Each row was made from one walk, in order. Every step used is in the known rows, and no mark comes twice. Write each row's walk.
In the rows, zero is written as 128.
Known rows
K -> A -> U -> M -> J -> Y: [135 138  95 133 134 120 131 165 149 111 175 179 121 122 124 114 133  99
 141 146  94 131 122 125 130 106 129 109  26 120 133 128 121 127 126 109
 133 127 125 182 127  99 118 103 134 123 127 134 134 151 139 125 127 148
 138 135 122 133 130 133  64 121 128  94  92 121 184]
Y -> G -> L: [127 170 173 117 130 142 126 144 126 112  96  82 144 151 134 125 131 124
 126 113 213 133 135 132 140 142 124 153  98 162 119 134 125 140 129 122
 101 138 135  81 123 133 121 141 134 133 129 124 117 160 120 127 121 137
 124 122 136 126 125 121 147 131 143 129 103 120 122]
Y -> G -> J: [120 166  91 109 128 133 130 126 135 127  94  86 135 146 137 138 127 120
 120 122 214 124 128 136 144 144 169 143  87 117 116 139 127 142 130 125
 152 141 135  80 130 139 122 144 134 135 123 129 120 117 128 109 127 128
 126 137 137 131 124 118 210 140 125 130 118 125 114]
G -> Y: [130 120 160  90 116 123 135 109 110 116  93  88 142 127 129 114 114 106
 132 107 148 116 131 120 124 120 137 151 138 129 122 133 130 148 128 134
 109 128 145  75 135 125 130 164 127 128 125 125 122 150 138 108 128 130
 124 131 125 116 141 131 187 131 109 139 102  97 104]
G -> L: [129 120 178 108 126 147 127 148 121 111  96  95 143 125 130 119 129 125
 134 113 163 138 134 127 133 127 123 145 132 164 114 130 130 124 123 125
  95 138 138  68 127 121 127 152 127 134 132 122 121 165 141 116 120 130
 127 126 130 119 140 125 142 130 144 131 103 107 109]
U -> M -> J -> G -> L: [132 140 155 128 138 132 119 143 127 132 172 178 134 143 124 107 148 125
 147 175  57 137 122 130 115 137 129 112  74 167 124 122 118 111 125 138
 109 128 134 124 126 112 127 123 137 113 136 134 128 137 115 143 125 138
 160 127 114 113 126 136  44 121 146 128 102 139 163]
K -> A -> U -> M -> J: [134 144 109 105 127 127 129 156 149 115 151  89 122 131 122 118 131 104
 143 174  99 136 126 124 126 111 126 134  20 127 125 126 123 127 109 103
 126 132 124 152 126 108 121 104 141 123 129 134 133 136 150 132 123 141
 142 132 141 129 140 134  58 119  94  92 103 125 172]
J -> G -> Y -> U: [122 150 152 121 129 118 131 101 109 120 139 155 140 131 143 113 117 118
 142 102 141 111 124 127 110 129 119 110 236 117 132 140 127 146 121 158
 113 126 112  96 133 152 135 133 114 123 129 132 119 119 103 134 134 135
 145 126 130 121 124 128 182 129 112 127 117 135 157]
J -> M -> U -> Y -> G: [125 154 117 164 113 123 128  95 110 134 122  99 109 156 126 163 127 173
 104 113 166 125 130 122 125 144 108 146 185 124 150 133 139 147 128 135
 130 118 129 131 120 133 130 121 118 144 127 126 143  98 117 132 126 106
 108 117 134 127 121 135 115 130 133 145 182 127  67]
M -> J -> G -> Y -> U: [122 154 144 106 127 119 130 101 115 131 167 167 135 128 136 117 115 138
 139 143 129 112 116 125  99 133 130 111 201 125 135 138 122 143 131 157
 119 125 110 127 135 147 128 140 123 123 130 139 119 130 101 136 134 144
 150 119 115 128 117 134  94 120 105 132 132 137 158]
M -> J -> Y -> U -> A -> K: [129  93 135 121 137 136 129 156 138 140 145 194 130 117 122 136 124 143
 125 124 124 126 122 125 126 116 126 108 164 128 137 115 120 131 141 141
 131 126 115 215 129 142 131 109 124 126 130 130 118 144 124 134 134 139
 130 136 119 149 116 120  66 120 147 136 164 148 165]
U -> A: [125 123 156 111 126 134 130 122 126 135  97  91 134 133 124 129 124 120
 131 116 130 132 133 127 133 119 141 137 102 121 114 113 127 145 140 131
 117 132 136 151 129 119 126 152 134 108 124 125 120 130 144 130 127 121
 111 131 136 123 136 124 158 136 125 141 137 110 104]
G -> Y -> U: [125 140 156  94 117 122 134 109 111 120  97  92 146 118 138 117 104 112
 131  90 152 115 127 123 118 125 117 148 223 119 126 137 128 143 116 148
 113 132 113  76 130 149 128 138 117 131 124 124 120 145 130 118 132 132
 133 123 120 127 137 131 184 130 110 135 109 104 130]
U -> M -> J -> G -> Y: [121 141 139 109 122 116 131 114 113 130 162 176 134 143 124  98 128 113
 144 159  44 113 120 123 107 123 141 114  83 125 133 125 117 137 128 141
 122 117 141 127 133 115 129 120 138 111 135 141 132 131 106 134 130 137
 156 130 110 102 132 147  86 123 109 129 105 133 152]
J -> Y -> U: [130 140 144 135 130 132 129 132 140 118 126 181 133 118 131 120 117 119
 128  83 164 127 129 133 131 121 134 113 219 107 127 141 128 132 128 156
 121 137 112 101 125 141 124 137 107 133 120 121 120 142 130 121 131 128
 134 119 131 146 122 116 163 131 156 136 114 108 140]
K -> A: [123 125 118 114 125 132 133 124 145 108  98  76 120 131 134 126 119 132
 143 120 193 134 130 130 132 111 157 138 146 120 117 134 133 142 124 144
 119 138 136 121 127 113 124 151 117 132 122 125 123 136 156 114 123 123
 126 136 149 128 135 122 159 131  99  95 129 109  93]
A -> U -> Y -> J -> G: [131 106 137 142 129 123 121 115 108 132 132 173 119 113 127 138 127 138
 137 113 102 126 132 132 129 133 112  81  43 124 147 129 133 101 128  73
 129 117 127 163 130 132 133 114 136 150 135 127 120 126 120 148 131 134
 130 122 132 129 124 131 148 120 134 124 143 169 170]
Y -> U: [123 145 156 111 129 133 128 123 140 119 108  86 132 123 133 127 113 127
 127 101 174 130 128 133 129 123 134 140 221 114 117 141 132 142 119 152
 122 142 110  76 125 151 127 140 117 130 121 122 121 134 145 122 128 126
 135 126 141 141 125 123 159 129 123 135 123 108 120]
Y -> U -> M -> J -> G -> L: [127 162 155 129 141 132 120 142 132 133 181 177 136 135 132 105 143 134
 145 159  67 135 120 132 113 140 111 103 167 159 127 125 116 102 113 158
 107 130 104 124 123 136 133  88 128 114 137 135 127 135 104 155 128 143
 168 121 115 131 117 137  46 121 147 126 112 143 185]
G -> Y -> U -> M -> J: [126 152 142  92 118 115 133 111 121 128 147  95 144 112 131 103 115 106
 127 133  64 114 120 121 112 129 120 151 167 122 139 129 118 126 108 154
 121 125 111 106 130 141 123 103 133 121 124 133 130 142 129 148 129 139
 155 125 101 127 131 148  92 121 108 133 105 104 156]
K -> A -> U -> M -> J -> G: [129 153  97 128 135 120 126 147 144 119 193 162 115 136 127 112 138 107
 154 183  84 133 120 127 116 117 129  94  28 122 131 126 119 130 117 111
 127 130 118 174 126 105 129  93 139 116 136 140 132 116 121 139 127 144
 149 131 134 126 126 134  51 119 100  83 114 160 201]
K -> A -> U -> Y -> J: [130  99 105 119 124 128 127 115 116 117 104  83 121  95 136 142 121 137
 138 115 144 130 136 126 143 119 118 125  52 132 146 130 140  99 124  85
 122 122 124 184 129 121 126 112 131 156 129 121 121 149 158 143 124 137
 122 136 134 144 133 134 155 120 104  86 144 135 135]
M -> U -> Y -> G: [121 157 147 131 113 131 129 106 114 129  91  89 121 158 125 151 122 160
 118 108 177 127 132 119 149 138 106 148 181 118 147 136 131 149 132 125
 122 118 135 128 120 131 141 135 123 150 122 130 117 122 123 144 123 125
 125 123 136 128 123 140 126 132 130 139 154 130  76]
A -> U -> M -> J -> Y: [138 139 133 135 131 127 128 169 140 122 166 194 133 127 116 116 135  95
 129 159  60 129 124 124 126 120 119 109  12 120 130 130 115 127 126  97
 129 125 128 132 125 110 125 115 147 126 131 130 135 149 125 125 131 140
 139 124 111 123 135 133  58 121 157 135  86 122 190]
Y -> J -> G: [123 103 142 135 133 126 123 118 129 134 133 170 127 113 133 122 126 136
 135 117 146 126 132 141 127 126 153 101  90 118 118 133 133 103 142 118
 131 130 136 120 134 136 132 157 131 131 129 126 119 135 118 131 133 124
 134 141 134 138 118 119 155 123 125 122 136 153 136]
Y -> U -> A: [124 147 156 112 133 128 128 119 128 133 117  86 136 126 131 129 115 131
 133  98 134 132 129 130 131 125 123 131 195 116 122 118 128 136 124 157
 117 136 103 157 125 145 129 131 125 116 120 124 117 123 141 140 128 124
 118 120 133 137 127 124 163 133 120 136 140 114 121]
Y -> G: [120 173 153 115 126 133 128 131 138 118 105  79 135 155 133 131 120 130
 124 109 220 128 135 136 131 127 148 146 101 113 117 145 126 160 133 123
 120 136 134  83 124 138 130 147 132 133 126 128 123 137 127 122 127 125
 123 132 147 129 126 124 157 134 122 139 120 123 121]
Y -> J -> M -> U -> A -> K: [130  28 113 153 130 132 124 124 129 151 116 103 121  99 123 145 131 163
 105 137 113 126 136 134 138 124 100 146 144 147 123 110 142  96 147 102
 141 121 144 179 137 137 141 113 129 119 130 124 143 111 126 131 131 105
  88 134 136 145 125 124 103 119 115 139 192 164  82]

Write each row's walk
[126 114 162 118 127 130 131 122 129 135  94  91 131 134 122 132 126 132
 131 127 128 132 134 122 146 124 103 147 184 124 119 111 131 138 137 139
 120 126 138 156 128 129 143 159 131 109 125 129 118 122 135 134 124 120
 106 125 125 121 129 127 122 135 117 140 136 118  76] => M -> U -> A
[134 134 120 108 126 131 130 148 139 100 111  93 126 124 132 128 115 102
 145 135 189 135 132 127 134 111 124 127  85 127 121 133 132 148 116 100
 118 140 122 122 128 117 126 136 127 124 128 127 125 140 146 114 125 133
 119 128 151 140 137 122 145 128  96  88 106 126 141] => K -> A -> U
[128 141  83 131 144 129 132 125 128 143 126 184 139 106 137 132 127 116
 128 100 118 123 121 132 139 139 144 102 191 115 128 119 124 118 138 159
 150 129 110 176 133 141 120 134 118 124 124 125 118 106 128 121 133 138
 124 121 116 136 122 117 217 137 156 135 124 111 140] => G -> J -> Y -> U -> A
[124 165 147 121 121 125 128 107 113 129  92  89 124 159 126 145 116 147
 122  93 179 127 133 123 137 133 140 138 108 111 144 135 129 150 122 126
 121 127 139 127 121 131 126 128 127 148 124 125 118 134 131 138 126 126
 126 133 140 129 126 137 158 134 130 141 147 121  91] => U -> Y -> G
[129  60 152 115 128 138 129 150 128 138  85  90 130 129 116 136 125 136
 133 133 128 132 135 122 145 113  96 146 182 139 118 110 128 137 140 107
 123 125 148 157 129 130 152 133 126 116 135 130 118 123 133 127 126 124
 112 136 134 129 131 124 119 131 113 135 156 159  95] => M -> U -> A -> K
[130 177 148 135 137 137 124 166 135 120 155 195 145 149 125 113 145 123
 125 130 119 132 127 135 138 140 126 131  41 157 133 127 116 122 130 134
 111 126 135 138 121 120 121 109 143 128 131 131 127 161 106 135 125 145
 145 125 112 124 117 132  59 124 178 138  88 118 159] => U -> M -> J -> Y -> G -> L
[130  57 122 148 126 134 129 130 127 139 131 105 112 129 116 148 135 152
 112 140 116 129 132 124 124 123  98 150 184 142 117 112 136 139 140 116
 136 126 142 158 130 122 137 117 119 113 133 128 143  99 129 118 129 104
  95 126 140 127 130 121 103 129 115 148 185 153  89] => J -> M -> U -> A -> K
[133  97  59 155 118 124 129  92 109 142 124 106 103 120 123 161 135 161
 106 153 104 128 124 117 126 144 126 143 215 130 146 125 144 119 127 137
 156 116 134 112 131 114 125 124 115 149 126 125 146  87 135 113 125 110
 113 115 126 117 138 134 164 135 134 139 166 112  55] => G -> J -> M -> U -> Y
[133 137 152 108 123 130 127 156 136 117 116  88 141 126 119 109 132  80
 135 135  78 133 132 127 137 119 108 136  47 125 116 129 121 134 115  81
 119 131 126  75 124 121 131 116 144 119 133 125 135 123 143 122 127 130
 134 124 136 123 146 133 138 131 126 131  73 122 170] => A -> U -> M
[123  85 138 154 124 123 123  95 109 142 125 161 111 120 130 139 128 169
 134 111 104 125 133 127 141 137 108 100 176 123 149 127 137  91 138 128
 135 112 138 163 129 133 150 132 119 142 130 129 114 120 118 157 130 128
 134 132 118 127 122 140 126 124 130 128 169 160  92] => M -> U -> Y -> J -> G
[129 139 144 108 125 126 127 156 141 122 154  98 133 126 114 114 135 100
 131 168  76 134 126 125 124 119 117 139   4 128 123 124 121 128 114  94
 127 130 125 106 125 112 126 109 151 131 131 132 136 147 138 129 124 140
 140 126 119 126 137 139  54 122 126 131  94 130 177] => A -> U -> M -> J
[125 157  63 155 126 127 131 107 127 152 126  99 119 147 133 153 136 144
 103 147 155 126 126 129 139 148 124 154 147 130 124 120 139 137 133 130
 158 124 128 163 132 136 119 134 133 116 126 133 142  67 101 125 128 114
  88 113 138 125 121 121 162 139 118 143 167 133  86] => Y -> G -> J -> M -> U -> A
[126 132 166 122 132 139 121 142 123 125 175 181 131 139 129 121 146 146
 141 177 136 136 122 128 114 132 135 110  95 164 121 129 125 121 139 140
 104 130 138 117 130 117 130 144 133 128 138 136 118 158 107 130 122 144
 144 120 124 118 125 126  41 121 142 126 127 145 152] => M -> J -> G -> L
[131 139  86 131 136 124 131 134 138 126 125 187 139 102 141 130 125 119
 124  86 156 123 123 132 134 138 154 109 213 110 128 140 129 121 123 155
 153 136 114  98 131 145 123 137 115 134 122 124 122 117 130 101 132 135
 137 132 119 137 122 115 212 136 157 127 106 105 141] => G -> J -> Y -> U
[128 131 144 113 124 126 127 138 146 131 137  97 129 132 119 115 137 121
 128 163  81 133 127 125 118 120 150 146  69 117 123 126 118 128 125 132
 129 134 136 103 126 113 129 127 141 122 122 129 130 152 148 127 124 129
 145 135 117 121 135 138  56 122 127 137 111 112 128] => U -> M -> J
[130 112 129 155 123 130 128 108 123 141 133 107 113 133 120 143 128 151
 109 144 113 130 129 123 121 130 106 152 182 126 121 114 138 137 141 142
 132 125 133 159 128 116 128 146 122 115 122 127 144  99 126 127 128 101
  90 112 133 122 130 122 108 132 121 147 166 113  66] => J -> M -> U -> A
[130 113  66 140 127 129 128 113 133 133 144 105 117 114 130 140 136 126
 110 137 147 130 122 130 114 137 172 143 125 126 119 136 139 130 127 130
 163 133 135  67 132 118 110 147 123 124 123 122 150 105 135  91 129 109
 113 123 133 123 139 113 194 136 128 138 134 109  98] => G -> J -> M
[136  95  75 161 123 120 125 102 113 126 140 101 106  97 133 152 128 155
 115 119 130 130 131 130 127 123 120 127  63 133 151 135 149  99 123  89
 134 118 118 186 127 114 114  91 125 150 125 118 149 134 150 131 128 117
 104 120 143 135 132 132 140 116 106  95 174 134 127] => K -> A -> U -> Y -> J -> M
[132 146 137 136 136 123 131 140 147 117 126 183 139 117 129 102 129 105
 130  76  83 125 124 134 128 127 127 114 192 109 130 134 120 117 119 160
 126 130 111 104 123 141 124 108 115 124 126 120 131 129 136 128 132 123
 149 131 121 136 122 132 157 133 163 134  88 102 150] => J -> Y -> U -> M
[132  86  83 123 145 133 133 147 133 146 117 188 136  99 131 134 122 110
 125  92 120 126 123 129 141 131 137 104 194 129 128 116 120 114 136 134
 157 128 119 179 133 146 129 112 117 119 128 126 119 113 125 119 135 136
 124 135 125 147 124 113 209 137 146 129 142 148 154] => G -> J -> Y -> U -> A -> K
[128 103  65 148 121 124 129 110 131 134 131 104 115 117 128 145 139 140
 104 153 140 129 125 127 127 141 137 153 197 125 121 133 142 122 125 137
 161 130 137  72 133 124 127 152 117 130 127 127 148  94 127  99 127 110
 105 121 125 121 137 121 155 134 125 140 139 115  68] => G -> J -> M -> U
[128  94 136 144 130 122 124  93 110 143 121 167 119 117 132 135 130 157
 137 104 110 125 133 131 127 136 144  89 103 118 144 127 130 101 136 125
 128 117 137 162 131 132 137 132 122 146 130 125 115 131 123 142 132 123
 138 135 125 126 118 133 160 120 133 128 167 152 113] => U -> Y -> J -> G
[133 170 166 145 135 141 126 155 127 107 118 187 146 149 129 130 132 123
 123  83 208 128 134 133 147 135 126 126  86 155 128 138 124 137 139 129
 100 136 137 110 124 130 120 141 124 135 129 124 119 162 106 117 127 142
 124 123 131 132 122 119 153 133 180 137  96 116 141] => J -> Y -> G -> L
[128 139 142 131 135 117 126 132 139 135 179 172 120 151 120 106 145 129
 144 173  62 131 123 130 109 126 153 105  75 116 126 126 120 129 131 144
 134 129 133 130 127 117 130 115 136 118 134 137 130 112 120 135 130 133
 161 131 119 118 126 136  62 122 129 124 118 145 155] => U -> M -> J -> G
[134 141 110 115 126 122 131 154 144 107 114  81 131 129 127 113 129  85
 150 131 107 135 130 128 132 113 119 134  65 124 122 128 123 131 107 102
 120 132 123 124 124 111 122 102 136 119 129 126 135 123 153 125 124 132
 134 132 146 128 142 130 144 129  98  85  87 124 161] => K -> A -> U -> M
[127  54  60 143 127 130 129 131 122 150 105 107 116 109 121 150 141 142
 107 157 108 127 126 123 131 135 119 147 182 149 121 110 137 121 139 117
 162 124 143 152 136 123 131 122 121 122 133 130 147  85 122 109 128 109
  97 126 130 134 136 117 154 136 118 134 178 156  82] => G -> J -> M -> U -> A -> K
[129  79 119 157 121 124 123 107 135 131 126 100 112 103 131 141 135 158
 103 133 147 128 134 138 131 133 118 154 172 130 120 134 143 101 134 122
 143 126 134  96 133 139 124 139 121 134 123 121 143 130 131 120 130 100
 103 123 124 138 127 123 111 120 125 141 154 124  74] => Y -> J -> M -> U
[128 177 132 139 130 128 129 148 146 128 156 185 131 159 125 117 133 115
 119 133 122 123 125 133 131 131 152 122  42 110 133 134 112 139 134 134
 131 128 134 143 122 119 120 119 138 126 128 134 130 140 114 134 131 136
 141 136 115 128 118 135  75 127 161 140 109 121 153] => U -> M -> J -> Y -> G
